What can hang from each mark
q_894: q_177
q_102: q_28 q_177
q_764: q_39 q_842
q_663: q_177
q_28: q_102 q_842
q_39: q_28 q_764
q_226: q_177
q_177: q_9 q_102 q_226 q_663 q_894
q_842: q_764

Each row was made from one small tree. Brackets hold a mark, then the marks that hang from it, in the order of their numbers. Every link used is in the known rows. Write each row's tree.
(in the rows, 128 means zero)
Known rows
{q_764 {q_39 {q_28 {q_102 q_177}}} q_842}: [140 182 174  79 107 137 110 103 112 130 108 172 160 151 147 185 148 105
 166 155 110 124 108  88 131 100  80]
{q_842 {q_764 {q_39 q_28}}}: [139 132 157 123  93 121 112 130 134 142 127 149 141 135 143 120 128 139
 131 155 117 169 119 110 140 129  95]
{q_226 {q_177 q_9 q_102 q_663 q_894}}: [116  78 127 109 190 155 135 122 149 127 143 187 137 136  92  69 141 115
 139 176 191 139  52 150 145 120 191]
{q_177 q_9 q_663}: [111  87 125 113 202 138 127 167 150 127 134 140 141 131 114  92 128 110
 147 151 184 122 100 139 137 112 156]
{q_28 q_102 q_842}: [137 122 194 108  94 159 184  78 152  97 113 135 137 126 127 110 146 115
 114 146  86  94 142 127 110 119  86]
{q_894 q_177}: [120 145 116 113 127 109 133 134 124 122 134 121 105 136 123 138 102 141
  97 163 138 143 101 131 124 125 133]
{q_177 q_663}: [115 113 124 119 181 132 124 160 142 126 129 134 131 132 134 130 123 124
 140 154 141 119 104 129 140 121 134]
{q_39 q_764}: [127 130 146 116 145 134 128 123 112 136 122 136 138 123 141 133  99 133
 159 124 144 132 132 124 136 113 154]
{q_39 {q_28 q_102} {q_764 q_842}}: [149 150 175  77 136 138 124  89 117 124  89 175 142 125 148 150  84 127
 168 130 111 122 118  95 162 116 135]
{q_102 q_28 {q_177 q_226}}: [106 138 106 132 147 141 131 140 100 154 149 128 183  73 148 139 134 143
 150 177  93 132 115  90 125  78 120]
{q_177 q_9 q_226 q_894}: [121  86  99  95 177 150 119 164 135 146 156 142 134  92 100  72 132 123
 135 147 212 149  72 111 128 104 195]
{q_177 q_9 q_226 q_663 q_894}: [109  71  95  87 229 155 115 195 150 145 157 148 136  96 106  75 128 120
 147 172 227 140  49 112 140  98 202]
{q_102 {q_28 {q_842 q_764}} q_177}: [104 134 140 152  97 143 141 123 121 129 140 137 200  98 150 115 137 145
 131 169  71 134 124 104 119  93  76]
{q_842 {q_764 q_39}}: [136 133 151 129  92 126 122 138 135 149 138 141 146 138 137 120 139 129
 129 153 127 165 123 119 121 122  86]
{q_226 {q_177 q_102 q_663 q_894}}: [119  96 126 114 175 151 134 116 143 127 140 182 130 136 106  95 138 126
 134 177 162 137  54 142 148 126 176]
{q_663 {q_177 q_9 {q_102 q_28} q_894}}: [ 92 100 125 161 161 147 110 134 117 144 141 147 150 120  97  94 110 111
 150 165 181 142  79 150 128 102 166]
{q_102 {q_28 {q_842 {q_764 q_39}}}}: [123 131 164 151 101 130 129 117 134 136 137 144 163 102 145 115 167 132
 136 160 102 116 136 111 123 107  77]
{q_226 {q_177 q_9 {q_102 q_28} q_663}}: [118  84 140 123 193 146 146 110 143 131 142 182 145 119 103  84 159 111
 152 186 161 123  83 151 141 112 168]
{q_177 q_9 q_102 q_226 q_663 q_894}: [111  47  95  83 252 163 147 199 169 144 170 153 135  79  88  53 134 116
 141 178 239 140  27 132 134  85 222]
{q_663 {q_177 q_9 q_226 q_894}}: [100 104 118 136 157 148 104 140 103 136 144 136 134 118 103 114 105 111
 158 171 184 156  83 131 126 115 179]
{q_894 {q_177 q_9 {q_102 q_28} q_663}}: [105 104 114 110 201 119 148 163 150 134 149 137 124 112 107  96 116 128
 111 189 181 130  69 146 128  95 158]
{q_894 {q_177 q_9 q_102 q_226 q_663}}: [114  93 106  84 212 126 164 173 149 124 160 131 106  98 101 100 115 125
 115 200 194 145  58 142 120  97 185]
{q_28 q_102 {q_842 q_764}}: [143 116 195 115  74 157 186  87 164 107 117 142 146 125 127  90 138 121
 104 154  80 119 138 127 108 125  66]
{q_39 q_28 {q_764 q_842}}: [142 149 155  89 141 124 104 108 108 118 100 173 139 125 149 156  88 135
 176 122 128 134 112  99 165 125 153]
{q_842 q_764}: [137 119 129 137  99 126 133 142 145 141 135 138 140 126 128 101 117 135
 114 138 120 165 121 126 124 136 100]
{q_28 {q_842 q_764}}: [133 112 166 133  81 138 158 116 153  98 134 137 143 124 128  98 144 132
 115 142 104 138 128 132 114 138  91]
{q_102 q_28 q_177}: [101 146 114 147 131 136 120 131 104 149 136 130 190 101 149 136 126 142
 141 159  88 127 123 101 130  86 102]
{q_226 {q_177 q_102 q_663}}: [126 100 139 117 172 145 151 105 139 118 137 174 127 133 110 112 147 119
 143 181 138 130  83 151 141 129 162]
{q_226 {q_177 q_9 q_663 q_894}}: [115  94 127 113 174 148 113 119 136 127 134 183 138 148 105  84 137 118
 142 172 182 140  68 136 150 131 177]
{q_177 q_102}: [129 105 129 124 151 137 160 133 148 128 141 134 127 111 110 106 134 124
 123 134 141 128 106 149 121 114 148]

Which tree is each row?
[135 122 181 106  87 145 153  84 142  97 101 151 149 122 143 106 105 149
 117 157  62 137 121 105 150 130  99] | {q_39 {q_28 {q_102 q_177} {q_842 q_764}}}
[ 99 114 125 154 141 145 115 131 115 132 136 138 133 134 105 122  98 120
 141 158 157 149  79 150 128 119 159] | {q_663 {q_177 q_102 q_894}}
[132 122 180 128  76 138 151 114 146 104 137 140 146 132 134 111 158 127
 126 152 109 138 130 127 111 128  82] | {q_28 {q_842 {q_764 q_39}}}
[128 133 142  97 128 160 168 109 124 137 124 127 155 110 132 129 115 124
 125 164  90 126 124 107 115  95 111] | {q_28 {q_102 {q_177 q_226}}}
[145 116 186 107  91 138 150  81 152  98 100 154 130 121 139 102 113 145
 115 149  74 129 127 110 152 140 102] | {q_39 {q_28 q_102 {q_842 q_764}}}
[129 133 201 108  64 166 184  89 146 111 122 140 177 133 139 109 140 123
 116 174  67 132 132 114 102 101  52] | {q_28 {q_102 q_177} {q_842 {q_764 q_39}}}
[125  88 130 116 154 151 138  99 139 128 142 183 135 133  88  67 145 118
 131 158 182 146  68 150 135 125 186] | {q_226 {q_177 q_9 q_102 q_894}}
[ 97 120 141 142 128 148 141 122 119 123 141 137 200  98 136 101 146 132
 143 162 105 118 125 113 118  83 106] | {q_102 {q_28 q_842} {q_177 q_9}}
[ 91 106 100 112 176 154 116 172 130 132 139 139 179 135 123  97 101 132
 136 156 164 150  70 118 137  94 155] | {q_102 {q_177 q_9 q_663 q_894}}
[103  58 107 106 228 156 134 188 174 139 151 158 144 119  90  48 123 116
 129 152 230 133  38 149 139  94 197] | {q_177 q_9 q_102 q_663 q_894}
[133 120 182 104 127 131 127  89 118  92 101 154 132 117 152 126  94 153
 161 131 110 127 128 110 167 131 160] | {q_39 {q_28 q_842} q_764}
[112 113 108 106 154 149 146 146 112 130 150 124 167 101 122 113 121 128
 145 160 137 153 107 113 116  94 155] | {q_102 {q_177 q_9 q_226}}
[126 120 177 111  71 170 179  99 154 111 122 144 176 128 129  87 120 132
 100 162  77 137 111 114 109 109  71] | {q_28 {q_102 {q_177 q_894}} {q_842 q_764}}
[ 94 125  99 116 160 150 114 167 124 132 135 135 173 136 137 124  98 143
 131 158 134 147  73 110 139 100 140] | {q_102 {q_177 q_663 q_894}}
[119 106 109 101 181 121 160 149 136 138 162 130 114  81 102  98 127 129
 112 190 178 142  78 134 114  91 172] | {q_894 {q_177 q_9 {q_102 q_28} q_226}}
[123 103 145 139 144 139 164 121 149 127 145 141 145  90 119 100 158 127
 127 147 122 107 113 140 119 101 127] | {q_177 {q_102 {q_28 q_842}}}
[103 122 117 141 142 145 101 135  98 136 140 131 128 118 116 141 102 121
 154 173 154 154  86 123 129 122 163] | {q_663 {q_177 q_226 q_894}}
[108  85 105 111 206 151 131 180 167 138 145 152 135 120 109  87 119 131
 123 154 188 130  42 138 144 104 174] | {q_177 q_102 q_663 q_894}
[118 125 140 103 128 163 150 114 134 141 119 137 167 131 120  97 106 121
 116 147 122 129 108 114 122  94 118] | {q_28 {q_102 {q_177 q_9 q_894}}}
[138 114 166 120  96 125 129 101 143  92 111 151 127 121 139 107 118 153
 123 141  92 142 119 114 158 149 119] | {q_39 {q_28 {q_842 q_764}}}
[141 176 164  89 113 123  93 116 113 127 115 172 144 150 145 186 157 107
 171 144 131 128 108  94 137 114  94] | {q_764 {q_39 q_28} q_842}
[101 139 139 146 112 144 139 116 113 123 136 133 193  99 149 128 143 142
 138 164  75 115 127 107 121  90  91] | {q_102 {q_28 q_842} q_177}
[142 124 210 110  69 156 180  85 158 112 120 144 150 133 134 103 153 116
 114 164  85 119 139 122 105 115  57] | {q_28 q_102 {q_842 {q_764 q_39}}}
[123 123 153 154 105 131 135 118 138 132 136 142 161  96 140 106 156 135
 128 153  98 115 134 115 124 114  83] | {q_102 {q_28 {q_842 q_764}}}
[108  91 132 137 172 147 144 131 114 128 151 131 130 103  94 114 118 102
 163 179 170 148  97 153 114 108 180] | {q_663 {q_177 q_9 q_102 q_226}}
[118  79 130 108 221 151 173 165 157 130 164 142 138  54 124 107 164 124
 152 199 144 105  79 125 126  84 159] | {q_177 {q_102 {q_28 q_842}} q_226 q_663}
[122 103 139 128 178 142 145 104 136 130 138 178 138 119 117 110 155 122
 147 188 132 121  87 143 143 119 152] | {q_226 {q_177 {q_102 q_28} q_663}}
[113 109 106  86 197 120 142 170 136 125 151 126 107 110 113 116 110 128
 119 197 184 145  74 128 126 106 171] | {q_894 {q_177 q_9 q_226 q_663}}
[123 103 109  89 176 124 167 151 139 126 160 127 104  95  96  99 118 128
 108 184 185 150  75 142 111 102 181] | {q_894 {q_177 q_9 q_102 q_226}}
